Each row comes from the steps of one path. Every step used is in the known rows, and no mark comes twice. Write the path behind each row, first mark first.
Known rows
b > d: .24	.04	.05	-.01	-.09	.17	.08	.08	.01	.03	.12	.04	.18	-.07	-.14	.00	.07	-.06	.06	.09	-.09	.20	-.01	-.04	.05
g > d > b > f > z > r > t: -.55	.19	.11	.01	.28	-.14	.06	-.17	.03	-.03	-.28	-.05	.10	-.28	.15	-.07	-.09	-.05	.05	-.15	-.09	-.41	-.20	.20	-.12
t > r > z > d > b > f: .08	-.64	.17	-.02	-.03	.24	.09	.01	.00	.08	-.15	.02	.26	.00	.02	.03	.05	.09	-.11	.04	.14	.24	-.24	-.07	-.05
f > b > d > z: .03	.09	.20	-.12	-.26	.17	.01	.05	.04	-.02	.16	-.14	-.04	.01	.10	.09	-.04	.04	-.12	.09	-.07	.08	-.09	-.17	-.02
p > b > d > z: .15	-.04	.03	-.13	-.09	.05	-.02	-.12	.02	-.06	.09	-.01	-.18	.02	.09	-.03	.02	.05	.02	.00	.00	.02	-.03	-.04	.03
b > d > z > r: .12	.46	-.02	-.13	-.01	.12	-.02	.08	.01	-.04	.04	-.17	-.02	-.08	.05	.02	-.07	-.09	.11	.07	-.15	-.29	.04	-.10	.05
z > r > t: -.05	.38	-.25	.18	.11	-.06	.01	.15	.01	.02	.01	.16	.05	-.10	-.27	.03	.01	-.14	.13	-.07	-.15	-.31	.25	.16	.08
a > t: .19	.13	-.25	.02	-.05	.13	-.03	.18	-.08	.02	.18	.17	.02	-.03	-.28	-.10	.11	-.03	.18	.02	-.05	.22	.23	.14	.02
d > b > f > z > r > t > a: -.59	.08	.12	-.02	.13	-.19	.12	.00	.00	-.09	-.25	.00	.00	-.16	.12	.02	.01	-.08	.02	-.11	-.02	-.82	.03	.35	-.08
d > b > p: .14	-.11	.04	.13	.17	-.12	-.05	-.09	-.02	.08	.03	.09	-.07	.08	-.02	-.09	.09	.07	-.07	.06	.02	.37	-.13	-.12	-.05
p > z > d: .20	-.12	-.10	-.08	-.07	.10	.05	-.14	.04	-.04	.08	-.05	.00	.09	.02	.00	-.02	.00	-.02	.05	.00	.34	.12	-.07	.09
z > d > b: .17	-.20	.08	.03	.19	.20	.04	-.05	.03	.06	-.03	.02	.07	.09	.03	-.05	.13	.03	-.04	.10	-.05	.26	-.13	-.04	-.02
f > b > p > z > r > t: -.28	.29	.06	.15	-.18	-.36	-.07	.02	.04	.01	.14	.00	-.17	.09	.01	.06	-.15	.07	-.21	-.10	.05	-.19	.17	-.12	.05
d > z > r > t > a: -.17	.56	-.33	.05	.04	-.14	-.03	.21	-.07	-.17	-.07	.03	-.22	-.18	-.02	.07	.02	-.15	.13	-.15	-.06	-.54	.37	.21	.06
f > z > r: .02	.18	-.12	-.08	.05	.02	-.04	-.03	.03	.03	-.03	-.11	.11	.04	-.13	.07	-.15	-.16	.27	.08	-.12	-.12	-.01	.11	.01
d > z > r > t: -.08	.53	-.34	.06	.05	-.09	-.05	.10	.00	-.07	-.02	.05	-.13	-.11	-.08	.04	-.08	-.13	.05	-.08	-.14	-.42	.27	.12	.07
d > b > p > z > r > t > a: -.30	.31	-.01	.15	.08	-.47	-.06	.04	-.06	-.10	-.10	.05	-.33	-.06	.13	-.04	.02	.03	-.10	-.17	.16	-.42	.23	.03	.02
t > r > z: .36	-.24	-.26	.08	-.16	.13	-.09	.18	-.07	.07	.00	.11	.15	-.06	-.35	.13	-.01	-.05	.19	-.01	.13	.49	.01	-.01	.04
g > d > b: .04	.10	-.03	.09	.35	.08	-.05	-.17	-.05	.02	-.09	.06	-.09	-.17	-.04	-.11	.13	.01	.22	-.08	-.04	.48	-.23	-.03	-.07
r > t > a: -.07	.15	-.29	.18	-.02	-.08	.06	.21	-.08	-.10	.02	.24	-.04	-.16	-.20	.06	.14	-.13	.08	-.12	.00	-.08	.32	.26	.06
a > t > r > z > d > b > f: .05	-.50	.13	-.05	-.15	.27	.04	.23	-.09	.07	-.07	.05	.24	-.02	-.03	-.09	.10	.15	-.11	.02	.19	.14	-.08	.02	-.07
r > z: .22	-.16	-.26	.00	-.04	.10	.02	.03	.00	.07	-.01	.08	.02	-.01	-.34	.07	.01	-.10	.06	.06	-.05	.33	-.01	-.05	.09
d > z > r: .10	.41	-.26	-.07	.13	.06	-.08	-.02	.00	-.05	.02	-.11	-.15	-.01	-.07	.03	-.06	-.12	.20	.01	-.16	-.14	.12	.00	.04
a > t > r: .34	.06	-.25	.10	-.19	.17	-.14	.31	-.16	.02	.19	.20	.15	-.09	-.30	-.05	.09	.02	.29	-.07	.13	.37	.26	.20	-.02
t > r: .35	-.04	-.22	.12	-.05	.15	-.09	.10	-.08	.03	.10	.17	.17	-.07	-.26	.07	.06	-.05	.28	-.03	.08	.51	.11	.12	-.01

Write each row's path
-.10	-.62	.15	-.19	-.02	.09	.16	-.31	.10	.00	-.02	-.01	.18	.19	.16	-.01	-.04	.04	-.07	.06	.00	-.06	-.17	.11	-.04
p > b > f > z > d
.06	-.32	.15	-.10	.08	.12	.04	-.12	.06	.05	-.10	-.12	.15	.13	.14	.01	-.04	.00	-.05	.16	-.04	.17	-.23	.04	-.06
f > z > d > b
.22	-.18	-.03	-.03	-.09	-.09	.01	-.14	.02	-.02	.13	-.06	-.01	.18	.11	-.03	-.05	.08	-.18	.08	.09	.46	.09	-.23	.07
b > p > z > d
-.20	.35	-.03	-.01	-.06	-.17	-.01	.19	-.06	-.17	-.05	.04	-.25	-.12	.13	.03	.04	-.02	.06	-.17	.02	-.79	.25	.13	.07
p > b > d > z > r > t > a
.07	-.25	.20	-.01	-.24	-.05	.00	-.11	.06	.02	.22	-.11	-.03	.27	.16	.05	-.06	.15	-.28	.08	.10	.43	-.05	-.30	.02
f > b > p > z > d
.12	.31	-.31	-.06	.17	.09	-.08	-.17	-.06	-.10	-.01	-.05	-.15	-.19	.04	-.02	.00	-.04	.21	-.06	-.09	.47	-.02	-.04	-.01
g > d > z
-.15	.41	-.25	.17	.08	-.11	.02	.27	-.07	-.09	-.03	.16	-.04	-.15	-.21	.07	.10	-.17	.20	-.14	-.07	-.42	.36	.24	.08
z > r > t > a
.31	-.46	.04	.06	-.03	.23	-.05	.16	-.04	.11	-.13	.02	.18	.04	-.07	.07	.04	.06	-.01	.06	.16	.47	-.18	-.10	-.01
t > r > z > d > b
-.05	.37	.22	-.13	-.15	.16	-.04	.11	.05	-.01	.13	-.22	-.07	.01	.11	.09	-.08	-.02	.00	.08	-.14	-.28	-.07	-.18	.01
f > b > d > z > r
.27	-.35	.01	.02	-.15	.24	-.10	.36	-.12	.09	-.03	.05	.18	.02	-.12	-.05	.08	.11	.01	.04	.22	.36	-.03	-.02	-.04
a > t > r > z > d > b
-.12	.32	-.02	.00	-.07	-.13	-.02	.07	.03	-.06	.00	.04	-.17	-.07	.08	.00	-.05	-.02	-.04	-.11	-.05	-.66	.15	.05	.07
p > b > d > z > r > t
.32	-.41	.08	.09	-.19	.06	-.13	.36	-.14	.12	.01	.03	.17	.10	-.02	-.08	.06	.20	-.15	.06	.29	.45	-.06	-.17	-.07
a > t > r > z > d > b > p
-.22	-.32	.16	-.14	.12	.03	.12	-.31	.08	.02	-.12	-.04	.11	-.01	.07	-.03	-.02	-.02	-.03	.06	-.03	-.06	-.25	.16	-.12
d > b > f > z
-.50	.05	.11	-.01	.15	-.15	.11	-.11	.09	.01	-.19	.00	.12	-.10	.06	-.01	-.09	-.07	-.08	-.06	-.09	-.71	-.07	.27	-.07
d > b > f > z > r > t
-.16	-.48	.03	-.14	.00	-.03	.10	-.37	.08	.00	.00	.05	.02	.10	.02	-.01	-.05	.01	.06	-.01	-.01	-.06	-.14	.20	-.05
p > b > f > z
.07	-.35	.21	-.04	.03	-.07	.01	-.11	.04	.08	-.05	-.14	.17	.20	.25	-.02	-.06	.07	-.19	.19	.05	.31	-.27	-.13	-.09
f > z > d > b > p
-.06	-.40	.08	-.20	-.05	.19	.20	-.17	.09	.00	-.02	-.10	.36	.08	.11	.03	-.07	-.05	-.09	.15	-.09	.03	-.12	.08	-.03
b > f > z > d
-.20	.30	-.02	.16	.09	-.43	-.06	-.08	.01	.01	-.06	.03	-.25	.00	.07	-.08	-.09	.06	-.16	-.12	.08	-.29	.13	-.04	.03
d > b > p > z > r > t
.07	-.11	.08	.12	-.11	-.05	-.05	.00	.02	.10	.22	.05	-.01	.17	-.08	.05	.04	.06	-.10	.08	.00	.45	-.09	-.20	-.02
f > b > p
-.07	.33	.04	.04	.30	-.25	-.15	-.27	-.05	-.02	-.08	-.12	-.28	-.08	.18	-.15	-.04	.08	.11	-.11	.07	.22	-.16	-.24	-.04
g > d > b > p > z > r
.08	-.19	.08	-.07	.07	.06	.03	-.21	.04	-.01	-.04	-.06	-.11	.09	.14	-.06	.01	.07	-.11	.04	.05	.23	-.06	-.08	.02
p > z > d > b
.07	-.04	.29	-.01	-.23	.21	.05	.11	.05	.06	.20	.01	.13	.03	-.07	.07	.05	.03	-.05	.10	-.07	.18	-.13	-.13	.01
f > b > d
-.05	-.56	.18	-.10	.09	.21	.19	-.11	.08	.07	-.16	-.04	.13	.06	.03	-.03	.09	.04	-.24	.12	-.03	.08	-.29	-.13	-.01
r > z > d > b > f
.08	.21	.03	-.13	.01	.03	-.06	-.05	.02	-.05	.04	-.09	-.21	.03	.09	-.02	-.02	.00	.12	-.01	-.07	-.37	-.01	-.08	.05
p > b > d > z > r
.20	-.26	.15	.09	.15	.01	.01	-.04	.01	.08	.01	.00	.06	.17	.13	-.07	.10	.11	-.19	.13	.01	.40	-.15	-.21	-.05
z > d > b > p
-.25	.47	.15	-.01	-.24	.00	-.01	.24	.05	-.03	.09	-.09	-.02	-.07	.11	.10	-.11	-.02	-.16	-.03	-.13	-.55	.09	-.07	.03
f > b > d > z > r > t
.01	.19	.06	.02	.16	-.27	-.11	-.20	.01	.02	.00	-.09	-.27	.10	.09	-.09	-.05	.07	-.02	-.02	.06	-.01	-.03	-.17	.01
d > b > p > z > r
-.23	-.22	.05	-.15	.11	-.04	.06	-.32	.09	.01	-.04	-.04	.04	.11	.00	-.01	-.08	-.05	.19	-.02	-.06	-.45	-.13	.17	-.02
p > b > f > z > r
-.37	.29	.04	.15	-.17	-.40	-.05	.13	-.03	-.10	.10	.01	-.26	.03	.08	.08	-.05	.04	-.13	-.16	.13	-.34	.28	-.03	.05
f > b > p > z > r > t > a
